What can hang from each mark
nifin: megab mume
mume: doguf nifin
pivunup: fupit megab mume
megab: doguf pivunup
fupit: doguf nifin pivunup

Every row comes from one small tree of marks. The marks that hang from a mark follow it in brackets, in alphabetical order. Every link used is in the known rows. Which tree was each row made from?
Known rows
megab[pivunup[fupit]]: [ -3   7   2   4   9 -11  -1  -5   9   0  -6   8  16  25  -5  -1  -2  -1
   9   6  11   1   0]
megab[pivunup]: [ 1  7 -1  8  2 -4 -1  0  5  2 -3  2  7 23 -2  0 -4  0  7  5  1  0  6]
fupit[doguf nifin[megab] pivunup[mume]]: [ -2  -3  12 -24 -15  -1  -3  -2  -1  16  12  10   4 -12  13  -3 -18   0
   3 -23   0  -9 -20]
nifin[megab[pivunup[mume]]]: [ 0  1  4  0 -4 -3  0  4  0 12  4  5 46 31  5 -2 -7  1  2 -5  0 -2 -1]
megab[doguf pivunup[fupit mume[nifin]]]: [-12  10   2   0  11 -19  -3 -25   1   5 -11   7  46  26   1  -7  -7   3
   2 -10  13   6  -2]
mume[doguf nifin[megab[pivunup[fupit]]]]: [  1   6   4  25   6 -22  -7 -14   2   9   7  10  23  16   2  -5   0   1
  15 -15  13  -6  -7]
megab[doguf pivunup[fupit mume]]: [-14   7   4 -12  10 -13  -2 -20   4   8  -8   9  55  29   2  -7 -10   3
   4   0  11   5  -1]
nifin[megab[pivunup] mume[doguf]]: [  2  -2   5  15  -3 -11  -6  -3   2  18  15   6  49  21  11  -5  -6   4
  13  -6  -1  -7  -9]
nifin[megab[pivunup[fupit]] mume[doguf]]: [ -2  -1   9  10   4 -19  -5  -8   6  17  11  12  58  24   9  -5  -3   4
  14  -5  10  -7 -13]
fupit[pivunup[megab]]: [  0   2   3  29 -17   7  -3   2   3   4   8   7  -4 -15   3   1 -11  -1
   2 -10   5   1   0]
fupit[nifin]: [  0   1   2 -20  -6   0   1  -3   2  -4  -4   3 -11  -6   1   0  -2  -2
   0  -9   0  -1  -7]
mume[doguf nifin[megab[pivunup]]]: [  6   6   0  29  -1 -14  -7  -9  -1  10   9   3  14  13   5  -4  -2   2
  13 -16   2  -7  -2]
pivunup[fupit[doguf] megab mume]: [ -9  -5  10 -47 -12   2  -2  -9  -2   0   5   9  33  -4   8  -2  -9   5
   1  -4  14   7 -11]
megab[pivunup[fupit mume]]: [ -5   3   4  -3   9 -11   0 -10   4   5 -10   9  40  34   1  -2  -4   2
   6   7  10   5  -2]
mume[doguf nifin]: [  5   2  -2  22   3 -11  -7 -17  -6   2   1   0 -10  -9   4  -4   3   3
   8 -11   1   0  -3]
nifin[megab]: [  0  -2   3  -1  -7   1   1   7  -1   6  12   1  16   0   3   0  -1  -1
  -3 -10   1  -6  -3]
megab[doguf pivunup[fupit[nifin] mume]]: [-13   9   6 -33   5 -13  -1 -22   7   3 -11  13  44  23   3  -7 -12   2
   4  -9  12   4  -7]
fupit[doguf nifin[mume] pivunup[megab]]: [ -2  -2  11 -23 -27   1  -4  -1   6   6  12  11   1 -23  13  -1 -19   2
   4 -18   4  -2 -20]
fupit[doguf pivunup]: [  0   1   4   4  -4  -2  -5  -4   1  10   7   4 -24 -16   4  -2 -12   1
   8  -4   1  -5  -7]
fupit[doguf nifin[mume] pivunup]: [  0  -2  10 -18 -11  -8  -3  -3   6  11   6   8  -9 -15  11  -3 -15   2
   6 -12   0  -6 -21]
megab[doguf]: [ -9   4   0 -10   1  -1  -2 -11   0   3   2   0  14  -6   1  -5  -6   2
  -2  -7   2   1   1]

Write each row's tree
[  2  -4   4  15  -3 -10  -5 -13 -11  13   8   3  30   0  13  -5   0   4
   3 -21   0  -2 -10]	pivunup[mume[doguf nifin[megab]]]
[-15   5   7 -41 -13   0  -2 -17   6  -7   1  12  23 -18   3  -3 -10   0
  -2 -21  17   4  -9]	pivunup[fupit[nifin] megab[doguf]]
[  2   5  -1  15   2 -11  -1  -8  -2   3 -10   1  22  30   2  -2  -4   2
   3  -4   0   5   2]	megab[pivunup[mume[nifin]]]
[ -4   5   7 -15   1 -17  -3  -6   4   6   7   7  14  14   1  -3  -5   1
   8 -14  14  -6 -10]	mume[nifin[megab[pivunup[fupit[doguf]]]]]
[  0   0  10 -18 -16  -2  -3   2   4  13  16   9 -19 -21   7  -1 -15  -2
   5 -23   2 -13 -18]	fupit[doguf nifin[megab] pivunup]
[ -3  -7  12 -17  -3 -16  -3 -10   4  11  11  13  40  -5  14  -5  -1   2
   8 -19  10  -8 -26]	pivunup[fupit[nifin[megab mume[doguf]]]]
[ -6   1   6 -31 -14   1   1  -5   6 -10  -1  12   8 -11   1   2  -5  -1
   0 -14  15   4 -11]	pivunup[fupit[nifin] megab]
[ -8   7   4  -2 -22   4  -4 -11   5   3   6  11   0 -27   6  -3 -19  -1
   0 -26   7   0  -5]	fupit[nifin pivunup[megab[doguf]]]
[ -2  -4   8 -16   3 -16  -4 -17   4   5   0  12  24  -5  11  -5  -1   4
  10  -8   9  -2 -22]	pivunup[fupit[nifin[mume[doguf]]]]
[ 1  0  4  9 -1 -7 -6 -8 -3 17 10  7 46 25 11 -5 -7  4 11 -6 -1 -4 -4]	nifin[megab[pivunup[mume[doguf]]]]
[  3   7   0  19  -4 -10  -1   2   2   6   5   1  15  20   0  -1  -2  -2
   2 -15   3  -4   0]	mume[nifin[megab[pivunup]]]
[  1  -3  10  12 -16  -6   0   7   6  16  12  10  17  -8  12  -1 -11  -3
   0 -22   0 -11 -20]	fupit[nifin[megab mume] pivunup]
[  1   1   5   8  -7  -3  -1  -5   1   9  -5   9  -2  -4   7  -1 -12  -2
   1 -12  -1  -1 -11]	fupit[nifin pivunup[mume]]
[ -8   4   2   2  -5  -7  -2  -9  -3   7  10  -1  22  -9   5  -5  -4   0
  -6 -27   4  -4  -3]	mume[nifin[megab[doguf]]]
[ -7  -3   9 -36 -14   1   2  -8   2  -5  -4  13  31  -2   7   0  -7   1
  -3 -13  14   7 -13]	pivunup[fupit[nifin] megab mume]
[ -1  -1  10 -46 -14  -8  -1   5   7  10  13   7  29  15  12  -3 -13   3
   6 -14   0  -8 -18]	fupit[doguf nifin[megab[pivunup] mume]]
[ -5  -1   8 -31   2  -8   2 -10   2  -1 -11  11  21   6   5  -2  -2   0
  -1  -7   9   3 -14]	pivunup[fupit[nifin] mume]
[ -9   5   6 -31  -9  -4  -1 -10   3  10   3   8  51  19   9  -6 -16   1
   0 -21   2  -3  -6]	fupit[nifin[megab[doguf pivunup[mume]]]]
[ -6   0   8 -55  -1  -8  -1 -10   5  -4  -1   9 -11 -11   3  -2  -5   1
   5  -8  11  -3 -17]	pivunup[fupit[doguf nifin]]
